Each row was made from one small tree. The marks that hang from a mark follow it in brackets, in the order of their numbers. Every link used is in the known rows. Write each row's tree.
Known rows
k_649(k_634 k_857 k_925): [-0.17 -0.97  0.62  0.10 -0.85  0.55 -1.65 -0.96 -0.73  1.82 -0.93  0.91
 -1.73  0.33 -0.22  0.18 -0.25 -1.31  0.78 -1.60 -3.80 -3.02  1.82 -0.98
 -1.22]
k_874(k_634 k_649(k_757 k_857 k_925)): [-0.44  0.31  1.36  0.09  2.42 -0.14  0.75  1.19  1.49  0.38 -0.58  0.70
 -1.03 -0.61 -0.86 -0.79 -0.04 -1.76 -0.12 -0.18 -2.47 -0.61  1.45 -1.32
 -0.17]
k_925(k_649(k_757)): [ 0.20 -0.32  1.49 -0.30  1.23 -0.21 -0.02  0.47  0.03 -0.85 -1.49  1.40
 -0.45  1.40  0.39 -0.15 -0.50 -0.99  0.73  1.25  2.37  2.09  0.34  0.47
  1.00]
k_925(k_649(k_634(k_460))): [ 0.36 -0.96  1.45 -1.19 -2.53 -0.60 -0.11 -0.67 -0.22 -0.18 -1.34  1.54
  1.68  1.40  1.38  0.59 -0.02 -1.22  1.15 -0.63  1.80 -0.54  0.55  0.42
 -0.18]
k_634(k_874(k_649(k_757 k_925))): [-0.31 -0.60  1.06 -1.12  3.44 -0.55  0.44  2.14  1.34 -0.93 -0.59 -0.15
 -1.60  0.24  0.22 -1.46  0.79 -1.72 -1.00  0.61  1.13 -1.29  1.49  0.18
  0.42]
k_925(k_649(k_634 k_857)): [ 0.07 -0.88 -0.31 -0.01 -2.43  0.39 -0.57 -1.35 -0.65  0.68 -1.47  1.87
  0.06  1.00  1.08  0.82 -1.06 -1.59  1.55 -0.47  0.37 -1.34  0.92 -0.43
 -0.66]
k_757(k_857(k_649)): [ 0.00  0.30  1.11 -0.58 -0.11  2.63 -1.36 -0.69  0.20  1.91 -0.56  0.96
  0.62  0.21 -0.49 -0.55 -0.55 -0.51 -0.96 -0.53  2.15  1.75  2.22  0.41
  0.42]
k_634(k_649(k_460 k_857(k_757)) k_874): [ 0.09 -2.47 -1.84  0.75  4.46  0.29  0.53  3.79  0.27 -0.74 -1.47  1.93
  3.43 -0.49  0.71 -1.29 -1.04 -1.79 -1.00 -0.16  0.37 -0.96  0.46  0.57
 -0.32]
k_857(k_649(k_634)): [ 0.16 -0.15  3.07 -0.12 -0.28  3.03 -1.70 -1.02  0.34  2.00 -1.38  1.84
 -1.07  0.63  0.05  0.04 -0.23 -1.47 -0.25 -0.43  2.61  0.35  0.85 -0.84
  0.04]
k_874(k_649): [-0.13  0.06  0.58  0.10  0.20  1.24 -1.25  0.50  0.63  1.01 -0.55  0.63
 -0.53  0.75  0.11 -0.73 -0.91 -1.37 -0.94  0.32  2.57 -0.69  1.19  0.14
  0.25]
k_460(k_649(k_757)): [ 0.44 -0.53  0.92  0.21  2.84  1.48  0.06  0.59  0.32 -0.19 -1.13  1.92
 -0.68  0.40 -0.06 -1.31 -0.31 -0.50  0.94  1.04  1.12  3.09  1.21  0.32
  1.11]
k_460(k_634 k_649): [ 0.49  0.14  0.32  0.09 -0.09  3.59 -1.37 -2.06  0.50 -0.08 -0.41  2.02
  1.67  0.24  0.85 -0.62 -0.76  0.02  1.74  0.30  3.32  1.48  1.53  0.15
 -0.08]
k_857(k_649(k_460(k_634) k_757)): [ 0.03  0.87  4.10  1.77  1.49  1.41 -0.15  0.21  0.95 -1.00 -1.39  2.63
 -0.99  0.14 -0.63 -1.23  1.29 -0.86 -0.67 -1.32  2.72  1.80 -0.75 -1.04
  0.74]
k_649(k_925): [-0.09 -0.34  1.05 -0.71  1.47  0.92 -1.88 -0.09 -0.27  1.46 -0.48  0.22
 -1.38  0.90 -0.38 -0.21 -0.64 -0.72 -0.26 -0.24 -0.54 -0.70  1.85  0.04
 -0.39]
k_857(k_649(k_460 k_634 k_925) k_757): [ 0.19 -0.14  2.38  1.01  2.18  2.74 -1.28 -0.02  1.23  0.52 -1.60  2.04
 -2.96  0.22 -1.00 -0.75  1.02 -1.49 -1.42 -2.51  1.38 -0.32  0.19 -1.52
 -0.76]
k_649(k_460 k_634 k_857 k_925): [-0.36 -0.96  1.01  1.21 -0.66 -0.86 -0.56  0.00 -0.87  1.44 -1.03  1.20
 -2.85  0.51 -0.51 -0.03  0.43 -2.12 -0.26 -2.62 -4.25 -3.18  1.22 -1.33
 -1.46]
k_857(k_649(k_634(k_460) k_925) k_757): [ 0.46 -0.57  3.00 -0.76  1.92  2.81 -1.82  0.31  1.33  0.24 -1.51  1.66
  0.11 -0.17 -0.53 -0.87  0.92 -0.86 -0.38 -2.49  0.84 -0.28  0.54 -0.66
 -0.52]
k_634(k_649(k_460 k_757) k_874): [ 0.05 -2.03  1.40  0.27  4.25 -2.05  1.84  3.92  0.46 -1.16 -1.29  1.12
  1.06  0.52  0.22 -0.96  0.46 -1.83 -1.59  0.89  1.10  0.35  0.21  0.66
  0.84]
k_460(k_634(k_649)): [ 0.34 -0.67  1.16  0.47 -0.09  1.91 -1.45 -0.73  0.63  0.33 -0.50  1.32
  2.77  0.60  0.18  0.23 -0.77  0.17  0.21  0.77  2.52 -0.05  0.69  0.21
  0.01]
k_460(k_634): [ 0.23  0.12  1.76  0.17 -1.09  2.40 -2.02 -1.42 -0.13 -0.05 -0.71  1.30
  2.04  0.67  0.48 -0.47 -0.70 -0.37  0.98  0.13  1.74 -0.56  1.08 -0.04
 -0.13]
k_925(k_649(k_460 k_634(k_874))): [ 0.04 -1.38  0.55 -0.57 -0.82 -1.33  1.20  0.48 -0.18 -0.98 -1.40  1.51
  0.39  1.48  2.15  0.39  0.07 -2.71  0.17 -0.18  3.48 -1.39  0.85  0.07
 -0.58]
k_757(k_857(k_649(k_460 k_634 k_925))): [-0.26  0.22  2.16  0.48 -1.38  0.91 -0.22 -1.36  0.53  1.85 -0.52  1.05
 -2.65  0.27 -1.38  0.14  1.50 -1.36 -1.60 -2.73 -0.47 -0.45  1.90 -1.03
 -0.65]
k_460(k_649): [ 0.29 -0.62 -0.44 -0.22  1.64  2.67 -0.94 -0.40  0.03  1.01 -0.62  1.55
  0.30  0.68  0.62 -0.84 -1.33 -0.54  0.89  0.71  2.36  2.02  1.80  0.68
  0.21]
k_649(k_634): [ 0.23 -0.73  2.26 -0.08 -1.60  1.26 -1.50 -0.93 -0.64  1.28 -1.34  1.22
  0.07  1.12  0.35  0.08 -0.60 -1.34  0.54  0.03  0.14 -1.20  1.57 -0.39
 -0.46]
k_649(k_857): [-0.14 -0.80 -0.15  0.22  0.53  1.17 -1.50  0.61 -1.03  1.66 -0.95  1.43
  0.39  0.39  0.36 -0.79 -1.52 -1.30  0.46 -0.07 -1.70 -0.89  1.45  0.13
 -0.35]
k_925(k_649): [ 0.16 -0.28  0.13 -0.68 -0.02  0.46 -0.86 -0.38 -0.21  0.44 -0.94  1.05
  0.39  1.44  1.00  0.40 -1.52 -1.08  0.66  0.73  3.43  1.05  0.86  0.66
  0.33]
k_925(k_649(k_634(k_460) k_857)): [ 0.11 -0.98  0.34 -0.46 -2.65 -0.94  0.02 -0.32 -0.66  0.23 -1.33  1.91
  1.35  0.69  1.43  0.35 -0.42 -1.46  1.77 -1.46 -0.46 -1.60  0.52  0.15
 -0.58]
k_874(k_634 k_649): [ 0.00  0.46  1.48 -0.81  0.47  1.74 -0.19  0.43  1.45  1.09 -0.41  0.60
  1.86  0.42 -0.06 -0.39 -1.44 -1.81 -0.62  0.97  2.71  0.35  1.55 -0.43
 -0.21]

Which tree is each row?
[ 0.08  0.16  2.25 -1.48  0.26  0.29  0.60  1.62  1.47  0.39 -0.35  0.55
  3.76  0.20  0.18 -0.72 -0.71 -1.81 -0.66 -0.01  1.88  0.00  1.26  0.19
 -0.12]
k_874(k_634(k_460) k_649)
[ 0.34 -0.98 -2.48  0.17  3.90  3.55 -1.53  0.21  0.41  0.46 -0.90  1.96
 -0.43 -0.74 -0.21 -1.50 -1.28 -0.03  1.22 -0.91 -1.06  0.72  1.82 -0.05
 -0.70]
k_460(k_649(k_857(k_757) k_925))
[-0.22  0.64  2.00 -0.85  0.38  0.06  1.08  0.04  1.93 -0.08 -0.12 -0.34
  0.69 -0.40 -1.53 -0.53  0.71 -1.00 -1.11  0.20 -1.49  1.19  2.78 -0.69
  0.06]
k_874(k_634 k_649(k_757(k_857) k_925))
[-0.13  0.09  1.47  1.37 -0.54 -1.34  1.50  1.30  0.69 -0.51 -0.69  0.80
 -0.72  0.44 -1.18 -1.42  1.22 -1.54 -2.00 -0.98 -0.25  0.41  1.21 -0.02
  0.72]
k_874(k_649(k_460 k_757(k_857)))
[-0.58  0.03 -1.02  0.42  0.94  0.49 -1.31  0.27  0.42  1.69 -0.17  0.54
 -1.99  0.18 -0.71 -0.75 -0.61 -1.42 -0.50 -1.16 -1.18 -2.59  1.59 -0.39
 -0.68]
k_874(k_649(k_857 k_925))
[ 0.14 -2.11  1.14 -0.82  3.94 -0.58  0.87  2.88  0.49 -0.85 -1.07  0.64
  2.15  0.35  0.47 -0.78 -0.20 -1.06 -0.70  2.24  1.42  0.87  1.00  0.88
  0.94]
k_634(k_649(k_757) k_874)
[ 0.36 -1.25 -1.66 -0.26  3.56  2.08 -0.93  1.27  0.58 -0.24 -0.77  2.05
  1.62 -0.81 -0.01 -1.92 -0.50 -0.10  1.52 -1.75 -2.01  0.49  1.35  0.50
 -0.60]
k_634(k_460(k_649(k_857(k_757) k_925)))
[-0.40 -0.38  1.44  0.95 -0.31 -0.46 -0.35 -0.11  0.81  0.34 -1.13  0.90
 -3.23 -0.01 -0.82 -0.69  1.18 -1.83 -0.13 -1.31 -3.56 -2.81  1.08 -1.64
 -0.30]
k_874(k_649(k_634 k_757 k_857 k_925))
[ 0.30 -0.68  1.39 -0.07 -0.61  1.21  0.61 -1.80  0.61  0.05 -0.66  1.12
 -1.45 -0.05 -0.87 -0.41  1.49  0.22  1.08 -0.61 -2.57  1.64  3.08 -0.50
  0.01]
k_460(k_649(k_634 k_757(k_857) k_925))
[ 0.33 -1.80 -1.42  0.90  3.03  2.29 -1.44  1.72  0.13  0.77 -1.36  1.88
  2.98 -0.22 -0.38 -0.65 -1.84 -0.54 -0.19  0.29 -0.09  0.42  0.58  0.33
 -0.03]
k_634(k_649(k_857(k_757)))
[-0.05 -1.21  2.48  0.10 -0.04 -1.55  0.04  0.76 -0.32  0.04 -1.39  1.26
 -0.78 -0.14 -0.56 -0.79  1.51 -1.25  0.97 -2.23 -5.97 -2.46  0.93 -0.70
 -0.37]
k_649(k_634(k_460) k_757 k_857 k_925)
[-0.11 -1.82  0.14 -1.32  2.63 -1.04  1.31  1.79  0.83 -0.54 -0.13 -0.49
  1.75 -0.22 -0.31 -0.48  0.83 -0.24 -1.17  1.26 -1.30  0.23  2.63  0.92
  0.49]
k_634(k_649(k_757(k_857) k_925) k_874)
[ 0.11 -0.89 -1.48  1.29  1.66  0.30 -0.23  1.24 -0.15 -0.71 -1.80  2.65
  0.91  0.49  0.46 -0.78 -1.33 -1.66  0.40 -1.39  1.12  0.59 -0.20  0.00
 -0.31]
k_925(k_649(k_460 k_857(k_757)))
[-0.57  0.34 -0.07 -0.56  1.12  0.84 -0.44  0.52  1.25  1.63 -0.06  0.42
 -0.05 -0.35 -0.63 -0.25 -1.15 -1.86 -0.29 -0.47 -1.13 -1.45  2.04 -1.08
 -1.06]
k_874(k_634 k_649(k_857 k_925))
[-0.12  0.28  3.12 -1.27  2.29 -0.98  1.21  1.95  2.10 -0.70 -0.40  0.09
  0.99 -0.13 -0.84 -1.01  1.06 -1.53 -0.79 -0.46 -1.28  0.18  1.09 -0.46
  0.20]
k_874(k_634(k_460) k_649(k_757 k_925))
[-0.06 -1.15  1.12  0.00  1.64 -0.46  0.32  0.58  0.65  0.54 -0.33 -0.19
 -0.03  0.14 -2.01 -0.19  0.75  0.34 -1.17  0.35 -2.53  1.06  2.14  0.34
  0.64]
k_634(k_649(k_757(k_857) k_925))
[ 0.20 -1.26  1.29  0.39  0.60 -0.08  0.71  0.76  0.37  0.32 -0.74  0.57
  1.94  0.27 -1.36 -0.33  0.10  0.21 -0.87  1.24 -0.82  1.85  1.61  0.69
  1.07]
k_634(k_649(k_757(k_857)))
[-0.20 -0.67 -0.66  0.82  0.74  1.22 -1.51 -0.94  0.56  0.97 -0.07  1.04
  1.10 -0.28 -0.65  0.35 -0.49  0.22  0.78 -0.62 -1.46 -2.06  1.10 -0.45
 -0.81]
k_460(k_634(k_649(k_857 k_925)))
[ 0.04 -0.48 -0.53 -1.52  2.47  0.95  0.70  0.90  0.87  1.02  0.07  1.29
  2.18 -0.81  0.02 -0.73 -0.76 -0.91  1.57 -1.22 -2.33  0.68  2.27 -0.13
 -0.95]
k_874(k_634(k_460(k_649(k_857 k_925))))
[ 0.59 -0.36  2.73  0.18  1.45  4.58 -2.32 -0.56  0.94  0.66 -2.07  2.43
 -0.06  0.14 -0.08 -0.72 -0.41 -0.98 -0.30 -0.53  3.47  1.14  0.50 -0.89
 -0.14]
k_857(k_649(k_634) k_757)
[ 0.30 -0.37  5.13 -0.33  0.71  0.65 -0.11  0.91  0.53  0.16 -1.83  1.99
 -0.44  0.23 -0.27 -1.01  1.54 -1.22 -0.12 -1.21  0.50  1.10 -0.06 -0.51
  0.77]
k_857(k_649(k_634(k_460) k_757))
[-0.03 -1.05  2.61  1.91 -0.22 -1.29  0.53  1.02 -0.91 -0.01 -2.10  2.24
 -2.03  0.36 -0.43 -0.74  0.90 -2.23  0.18 -1.63 -4.03 -1.23  0.21 -1.29
 -0.14]
k_649(k_460 k_634 k_757 k_857)
[-0.07 -0.28  1.92  1.25 -2.05 -0.39 -0.15  0.06  0.56  0.74 -0.96  1.27
 -1.63  1.23 -0.10 -0.38  0.50 -2.61 -1.41 -1.42  1.58 -2.33  0.54 -0.99
 -0.59]
k_874(k_649(k_460 k_634))
[ 0.54 -0.39  1.21 -1.94  1.61  1.80  0.78  1.06  0.84  0.42 -0.33  1.39
  4.22 -0.10  0.79 -0.77 -1.05 -0.83  1.32  0.51  1.56  2.72  1.88  0.64
 -0.05]
k_874(k_634(k_460(k_649)))
[-0.09 -1.08  0.39 -1.92  0.96 -0.62  0.43  2.67  0.75 -0.89 -0.42  0.43
  3.02  0.29  1.59 -1.53 -0.13 -2.03 -0.86  0.21  2.97 -2.15  1.29  1.44
  0.06]
k_634(k_460 k_874(k_649))
[ 0.43 -1.00  3.54 -0.63 -2.86 -1.05  0.85  0.00 -0.40 -0.57 -1.41  0.87
  2.28  0.20 -0.56 -0.71  1.57 -0.68  0.45 -0.88 -3.39 -0.21  1.75  0.32
  0.45]
k_649(k_634(k_460) k_757(k_857))
[-0.03 -0.07  2.47  0.74 -2.22  1.36  0.03 -0.88  0.09  1.54 -1.02  1.80
 -0.49  0.31 -0.65 -0.07  0.89 -1.53 -1.57 -2.07  0.83  0.41  1.54 -0.77
 -0.32]
k_757(k_857(k_649(k_460 k_634)))
[-0.04 -1.88  0.91 -1.10  4.77 -0.89  0.79  2.70  0.80 -0.52 -0.64  0.03
 -0.02  0.18 -0.23 -0.57  0.39 -0.72 -0.84  1.46  0.04 -0.08  1.29  0.53
  0.57]
k_634(k_649(k_757 k_925) k_874)
[-0.04 -0.67  3.75  1.14  0.57 -1.38  0.29  0.41 -0.03  0.12 -1.51  1.05
 -3.71  0.89 -1.18 -0.53  1.85 -1.61 -0.52 -1.77 -3.06 -1.00  0.50 -1.33
 -0.26]
k_649(k_460 k_634 k_757 k_925)
[ 0.18 -0.04 -1.09  0.78  0.01  2.98 -1.36 -1.81  0.02  0.27 -0.49  2.54
  1.95 -0.37  0.98 -0.83 -1.12  0.06  2.33 -0.35  0.94  0.18  1.66 -0.29
 -0.52]
k_460(k_634 k_649(k_857))
[ 0.23 -1.34  0.40 -0.85  1.29  1.32 -0.64  0.39  0.73 -0.67 -0.38  1.00
  4.62  0.13  1.58 -0.13 -0.64 -0.50  0.19  1.61  3.84 -0.89  1.31  0.75
 -0.14]
k_460(k_634(k_649 k_874))
[-0.26  0.90  1.12  1.46 -0.59  0.28 -0.74 -0.80  1.52 -0.46  0.06  0.89
 -1.43  0.69 -0.49 -0.70  0.98 -1.39 -1.04 -2.08  1.61 -2.28  0.51 -0.95
 -0.81]
k_874(k_649(k_460(k_634) k_925))
[-0.26 -0.46  2.64  0.97  2.74 -1.54  0.28  1.73  0.01 -0.17 -1.03  0.72
 -3.37  0.74 -1.42 -1.04  1.04 -1.52 -1.07 -1.05 -2.27  0.07  0.50 -0.39
  0.20]
k_649(k_460 k_757 k_925)
[ 0.09 -1.47  1.90 -0.32 -0.21 -0.78  0.43  1.22 -0.53 -0.33 -1.36  1.19
  0.69  0.96  1.43 -0.47  0.30 -2.68 -0.49 -0.52  0.96 -2.13  1.27 -0.04
 -0.72]
k_649(k_460 k_634(k_874))
[-0.32 -1.38 -1.13  0.30  2.44 -0.04 -1.29  0.87  0.05  2.17 -0.30  0.48
 -0.39  0.16 -0.81  0.20 -1.05 -0.47 -0.26 -0.42 -2.12 -1.48  1.45 -0.03
 -0.43]
k_634(k_649(k_857 k_925))
[-0.28 -0.90  2.44  1.78  0.43 -1.92  0.48  0.73 -0.46  0.21 -1.55  1.60
 -3.88  0.30 -1.07 -0.68  1.49 -1.99 -0.24 -2.32 -5.48 -2.19  0.63 -1.55
 -0.67]
k_649(k_460 k_634 k_757 k_857 k_925)
[ 0.12 -0.55  2.99 -0.26 -1.81 -0.26 -0.02 -1.42 -0.09  0.03 -0.86  0.36
 -1.59  0.33 -1.21 -0.16  1.54 -0.53 -0.01 -0.76 -4.06 -0.78  2.63 -0.65
 -0.05]
k_649(k_634 k_757(k_857) k_925)
[ 0.03 -0.17 -0.15  1.99  1.18  1.77 -1.43 -0.13  0.30 -0.95 -1.07  2.17
  0.79 -0.45 -0.52 -1.31  0.07 -0.96  0.28 -2.72 -2.18 -1.61  0.26 -0.98
 -1.35]
k_649(k_460(k_634) k_857(k_757) k_925)
[-0.11  0.22  3.44  1.26  3.39  0.78  0.22  2.02  0.53  0.39 -1.58  2.14
 -2.65  0.53 -0.73 -1.29  0.70 -1.63 -1.60 -0.99  1.89  2.46 -0.52 -0.54
  0.97]
k_857(k_649(k_460 k_757))
[-0.58 -0.34  0.19  1.74 -1.30 -0.76 -0.14  0.24  0.42  1.25 -0.63  1.13
 -3.65  0.34 -0.75 -0.35  0.85 -2.51 -1.04 -2.84 -2.54 -4.15  0.93 -1.60
 -1.29]
k_874(k_649(k_460 k_634 k_857 k_925))
[ 0.23 -1.11  3.19 -1.29  3.94 -1.02  1.47  2.61  1.68 -0.09 -0.51  0.08
  2.50 -0.20 -1.27 -0.26  0.51 -0.49 -0.58  0.48 -1.97  1.53  0.97  0.02
  0.37]
k_874(k_634(k_460 k_649(k_757 k_925)))
[-0.62 -1.04 -1.38 -1.60  1.81 -1.39  0.32  2.70  0.64 -0.07 -0.03  0.16
  0.89 -0.51  1.02 -1.51  0.14 -1.97 -0.55 -1.30 -1.06 -4.06  1.83  0.69
 -0.68]
k_634(k_460 k_874(k_649(k_857 k_925)))
[ 0.38 -0.99  2.22  0.01  2.55  2.52 -0.24  1.65  0.97 -0.78 -2.11  2.59
  0.72 -0.01  1.06 -1.47  0.42 -2.30 -1.34 -1.15  3.88 -0.42  0.35 -0.53
 -0.42]
k_857(k_649(k_460 k_634(k_874)) k_757)
[-0.41  0.25  1.76  0.44  3.05  1.12 -1.03  0.86  0.67  1.73 -0.56  1.14
 -3.46  0.59 -1.13 -0.54  0.43 -1.56 -1.97 -1.98  1.57  0.45  0.48 -0.55
 -0.12]
k_857(k_649(k_460 k_925))
[-0.13 -1.15 -1.88  0.76  2.97  0.64  0.32  3.25  0.77 -1.34 -1.26  1.88
  1.49 -0.52  1.16 -2.30 -0.63 -2.70 -1.18 -1.00  1.59 -2.06  0.66  0.13
 -0.48]
k_634(k_874(k_649(k_460 k_857(k_757))))
[ 0.18 -0.75  0.14 -1.19  2.23  0.93 -0.41  0.51  0.44  0.70 -0.10  0.90
  0.19  0.34  0.09 -0.99  0.00 -0.30  0.88 -1.12  0.07  0.57  1.76  0.83
 -0.15]
k_634(k_460(k_649(k_925)))
[-0.03 -0.63 -0.70  0.54  3.80  1.10 -0.26  0.65  0.32  0.43 -0.70  1.68
 -2.47 -0.29 -0.46 -1.18 -0.09 -0.29  1.29 -0.65 -3.02  1.10  1.69 -0.36
  0.22]
k_460(k_649(k_757 k_857 k_925))
[-0.17 -1.27  0.40 -1.02  2.32 -0.64  0.64  2.11  0.96  1.62 -0.14  0.46
  3.41 -0.57 -0.76  0.20 -0.77 -1.03 -0.09 -0.71 -3.01 -0.42  1.44  0.02
 -0.76]
k_874(k_634(k_460 k_649(k_857 k_925)))
[ 0.25 -1.00 -0.98  1.17  2.23  2.92 -2.06 -0.56  1.05 -0.49 -0.78  1.70
  2.59 -0.77 -0.79 -0.54 -0.67  0.24  0.55 -0.85 -0.76 -1.19  0.66 -0.62
 -0.83]
k_460(k_634(k_649(k_857(k_757) k_925)))
[ 0.05 -0.63  3.50  0.04  0.23  0.02 -0.70 -0.36  0.07  0.20 -1.40  0.70
 -2.57  0.84 -0.72 -0.22  1.06 -1.01  0.14 -0.36 -2.71 -0.85  1.44 -1.04
 -0.02]
k_649(k_634 k_757 k_925)
[-0.06  0.94  1.84  1.14 -1.51  2.53 -0.50 -1.48  0.63  0.31 -0.37  1.97
  1.43 -0.04 -0.35 -0.62  0.69 -0.58 -0.97 -1.95  2.84  1.26  1.12 -0.34
 -0.06]
k_757(k_857(k_649(k_460(k_634))))
